Every row comes from one small tree of marks. Brackets hold a mark, then the marks that hang from it, in the order of their numbers. Every link used is in the known rows. Which tree was each row made from?
Known rows:
{Z_262 Z_858}: [-16   5  -5 -15  10 -24 -11   6  25   4  13 -34 -16 -17   4 -12 -21  -7
  43   1   9 -35  49]
{Z_930 {Z_652 {Z_638 {Z_858 Z_262}} Z_952}}: [ -5   1   3  10  -1 -34 -13  48   5  22  21  -6 -30 -14 -27 -29 -35  30
  19  13  22 -16  23]
{Z_652 {Z_638 {Z_858 Z_930}} Z_952}: [-21   2  12   2 -11 -27 -20  37  21  24  20 -13 -36  -5 -13 -22 -29  24
  29  20  -2 -36  28]
{Z_28 Z_375 Z_620 {Z_858 Z_262 Z_930}}: [-18  23  -4   3  10 -13  -4  45  28  -8  -1  12   5 -25  28 -18 -25 -24
   8  -3 -18 -34  10]
{Z_644 {Z_858 {Z_930 Z_652}}}: [-18  16 -21 -15   6 -18 -11  14   6  22  15 -10  -5 -22  -7 -30 -28  16
   6  -1   1 -51  34]
{Z_644 Z_858}: [-23   5 -15 -14  -1 -31  -6  13  30  10  19 -24 -15 -16   7 -24 -12   0
  19   3   2 -35  37]
{Z_952 Z_652}: [-21   5  -6  -1 -13  -4 -10  35  28   9  18 -40 -11 -32  -1 -23 -18 -11
  29  11   9 -30  27]
{Z_180 Z_652 {Z_858 Z_930}}: [ -4  -4 -15  -5  -3  -5 -30  13   3  17   2 -26 -18 -15   3   9 -23   8
  28  12   1 -50  27]
{Z_180 {Z_652 Z_638 Z_952} Z_858}: [  6  -4   0  17  -1 -31 -24  13  11  24  21 -27 -36  -6   4  11 -19  45
  29  25   5 -25  29]
{Z_28 Z_620 Z_858}: [ -3  27  -1 -15  13 -29 -15  22  43 -13   9 -18  -9 -23  38 -18 -24  -6
  22  -1  -2 -13  29]
{Z_28 Z_375 Z_620 {Z_858 Z_262 {Z_930 {Z_652 Z_952}}}}: [ -7  31   2  10  20 -18  -6  36   5   9   6  14  10 -29  20 -24 -42  13
  -2 -14 -15 -25  12]
{Z_858 Z_262}: [-13  -3  -9  -1   6 -29  -4  30  19   8   0 -22 -12 -15   0 -16 -20 -25
  22   3  12 -30  20]
{Z_180 {Z_858 Z_262 Z_930}}: [ -8 -11 -18  -1   4 -16 -10  24  -1  11  -9 -13 -17  -4  -2 -10 -23 -15
  18  15  -3 -55  18]
{Z_375 {Z_28 Z_620 Z_858}}: [  2  31   5 -17   7 -21  -8  20  42 -21   2 -27 -10 -43  41 -17 -15  -4
  23 -13   0  -8  26]
{Z_644 {Z_652 Z_638 Z_952} {Z_858 Z_262 Z_930}}: [-23   3  -3   6  -9 -50  -7  25  21  51  21  14 -11  20 -11 -28 -17   9
   5  22  -5 -47  19]
{Z_375 {Z_28 Z_620 {Z_858 {Z_262 Z_652} Z_930}}}: [  5  20 -12  -6  16 -23 -15  43  24  -4   1 -14   8 -36  17 -16 -28 -20
  15 -12  -1 -21  33]
{Z_952 {Z_652 {Z_638 Z_858}}}: [-22   1   2   3 -30  -4 -16  62  38   5  30 -25 -35 -26 -18 -29 -15   7
  36  32  16 -24  28]
{Z_638 {Z_858 Z_262 {Z_930 {Z_652 Z_952}}}}: [-14   1  -1  -6  -1 -17 -20  40 -11  28   8  -9 -14 -17 -28 -32 -45  13
  16  -3  10 -34  23]
{Z_180 Z_858}: [ -7  -3 -11  -3   5 -17 -11   7  14  -4   4 -34 -26 -13  13 -10 -12   5
  30  11   3 -35  31]
{Z_652 Z_638 Z_952}: [-11   6   8  16   7 -43  -8  17  27  21  19 -24 -28  -6   5 -13 -21  24
  25  15   1 -24  27]
{Z_858 Z_262 {Z_930 {Z_652 Z_638 Z_952}}}: [ -4   7  -4  19  13 -36  -7  32  -4  39   9   0 -12  -7 -17 -19 -39  22
   6  14   5 -42  16]
{Z_180 {Z_652 Z_638 Z_952} {Z_858 Z_262 Z_930}}: [  4 -13  -8  19  -1 -30 -22  30  -4  41   8  -5 -26   3 -10  11 -30  26
  17  28  -1 -44  17]
{Z_652 Z_952}: [-14   4   6   1   8 -35 -10   8  18  17  12 -36 -17 -14  10 -15 -24  11
  26  -5   1 -24  32]
{Z_930 {Z_652 {Z_638 Z_858} Z_952}}: [ -8  11   8   6  -1 -29 -18  33  12  16  27 -17 -35 -18 -17 -28 -32  46
  25  12  19 -16  32]
{Z_375 {Z_28 {Z_858 Z_262 {Z_930 {Z_652 Z_638 Z_952}}}}}: [ -1  21 -11  15   6 -34  -2  32   1  21  13   3  -6 -31   0 -23 -40  33
   9   4  -4 -27   7]

Which tree is each row?
[-17 -14  -6   1   1 -27 -26  50   1  27  18 -22 -12  -8 -28 -24 -39   0
  26   0   9 -29  41]  {Z_638 {Z_858 {Z_262 {Z_652 Z_952}} Z_930}}
[-18  12  -6 -17  -2  -3 -24  33   5   9   9 -18 -19 -27 -19 -31 -34   8
  24  -2  14 -40  29]  {Z_638 {Z_858 {Z_930 Z_652}}}
[-24  -7  -5   6 -32  -1 -15  78  23  22  19  -4 -26 -19 -33 -30 -25 -13
  26  36  11 -45  15]  {Z_952 {Z_652 {Z_638 {Z_858 Z_262 Z_930}}}}
[-27   1  -5  -9  -8 -41 -10  18  13  48  14   0   1  14  -7 -30 -22  -4
   6   3  -6 -46  22]  {Z_644 {Z_652 Z_952} {Z_858 Z_262 Z_930}}
[-14  10 -18  -7  -3 -19  -2  33  17   2  -2 -10   0 -34  12 -21 -27 -17
  21  -5  -5 -36   8]  {Z_375 {Z_28 {Z_858 Z_262 Z_930}}}
[-20  22 -22  27   8 -17   2  46  11   3  18  25  -2 -25   3 -25 -32  10
   7  16  -6 -41   0]  {Z_28 Z_375 {Z_858 Z_262 {Z_930 {Z_652 Z_638}}}}
[-16  -2   3  11   0 -31 -28  43  17  26  34 -22 -29  -6 -21 -20 -33  27
  31  17   5 -30  47]  {Z_262 {Z_652 {Z_638 {Z_858 Z_930}} Z_952}}
[ -7   3  -7   5  -3 -24 -11  54  13   6  15  -3 -30 -19 -27 -27 -27   9
  21  19  29 -23  21]  {Z_930 {Z_652 {Z_638 {Z_858 Z_262}}}}
[ -8  18   1  15  14 -31 -13  17   5  33  16 -10 -18 -12  -7 -17 -36  37
  12  11   0 -41  25]  {Z_858 {Z_930 {Z_652 Z_638 Z_952}}}
[ -9  -1  -5   1  20 -38 -20   7  14  18  31 -46  -7 -12  -5  -9 -33  17
  42  -7   8 -21  70]  {Z_262 {Z_652 Z_952} Z_858}
[-25  -3 -22 -11  -2 -29  -5  31  14  26   6  -3  -6  -7  -7 -25 -23 -18
   8   6  -4 -54  25]  {Z_644 {Z_858 Z_262 Z_930}}
[  0  24  -2 -15   6 -19  -7  37  28  -5 -11  -6   0 -36  26 -17 -25 -23
  13  -9  -7 -27  14]  {Z_375 {Z_28 Z_620 {Z_858 Z_262 Z_930}}}
[ -9  -4 -19  21  13 -35 -12  47  17  22  15  -9 -11  -4 -17 -10 -27 -14
  17  20   9 -44  33]  {Z_858 {Z_262 {Z_652 Z_638}} Z_930}
[-15   0  13   5  -8 -34 -17  34  29  14  25 -22 -42  -8  -8 -22 -23  28
  34  18   9 -18  31]  {Z_652 {Z_638 Z_858} Z_952}
[ -8  21 -11  26  18 -26  -7  59  33  -5  20  16   3 -19  16 -13 -25  -9
   9  14 -10 -28  25]  {Z_28 Z_375 Z_620 {Z_858 {Z_262 {Z_652 Z_638}} Z_930}}
[ 14  21  -7  11  15 -38  -7  50  39 -13  15 -12  -8 -32  18 -12 -17  -4
  18   5  10  -2  32]  {Z_375 {Z_28 Z_620 {Z_858 {Z_262 {Z_652 Z_638}}}}}
[-27   2  -1   0 -30   4 -20  64  30  17  26 -16 -31 -23 -23 -31 -22   3
  32  34   7 -44  23]  {Z_952 {Z_652 {Z_638 {Z_858 Z_930}}}}
[ -2 -14 -20  -1  -3 -10 -24  28  -5  22  -5 -14 -14 -10  -6   7 -26  -7
  21  15   6 -51  18]  {Z_180 Z_652 {Z_858 Z_262 Z_930}}
[-13  -2   9   3 -15 -21 -34  40  17  37  24 -14 -34  -9 -17  -3 -32  32
  31  19   8 -33  29]  {Z_180 {Z_652 {Z_638 {Z_858 Z_930}} Z_952}}
[ -7  18 -10  14  21 -24  -7  50  33 -18  18  -5   9 -29  25 -15 -22 -19
  14  -8  -1  -9  32]  {Z_28 Z_375 Z_620 {Z_858 {Z_262 Z_652}}}
[-26  11   2   1  -9 -45 -13  11  28  46  28   2 -16  17  -1 -27 -14  24
  12  20  -9 -45  28]  {Z_644 {Z_652 Z_638 Z_952} {Z_858 Z_930}}
[-13  -2  -5   8  -1 -28 -24  48  33  -1  34 -27 -32 -13 -17 -20 -18  11
  38  20  22 -18  48]  {Z_262 {Z_652 {Z_638 Z_858}}}
[  2 -15 -14  28  15 -38 -16  32  -4  29  17 -13 -19   8 -14  -6 -31  21
  17  27  -4 -41  35]  {Z_180 {Z_858 {Z_262 {Z_652 Z_638 Z_952}} Z_930}}
[-14  -1  -6  -2  20 -32 -23   8   6  29  25 -37  -3  -8 -10 -11 -39  13
  38  -6  -2 -39  66]  {Z_262 {Z_652 Z_952} {Z_858 Z_930}}
[ 11  16   1   2  19 -40 -12  35  24  -1  12 -28   4 -34  22 -16 -30   5
  16 -18   3   5  37]  {Z_375 {Z_28 Z_620 {Z_858 {Z_262 {Z_652 Z_952}}}}}
[-11  -6 -27  15   8 -49  -5  45  27  19  32  -9 -13  -4 -15 -19 -15   2
  13  21  13 -30  44]  {Z_644 {Z_858 {Z_262 {Z_652 Z_638}}}}
[ -7  45  -1  14  17 -12  -7  37  30  -7  15  17  -5 -32  26 -20 -26  20
   5   8 -12 -32  15]  {Z_28 Z_375 Z_620 {Z_858 {Z_930 {Z_652 Z_638}}}}
[-16   9   5 -11   0 -13 -25  26  -3  23  16 -21 -20 -22 -18 -31 -42  29
  23  -5   6 -33  31]  {Z_638 {Z_858 {Z_930 {Z_652 Z_952}}}}
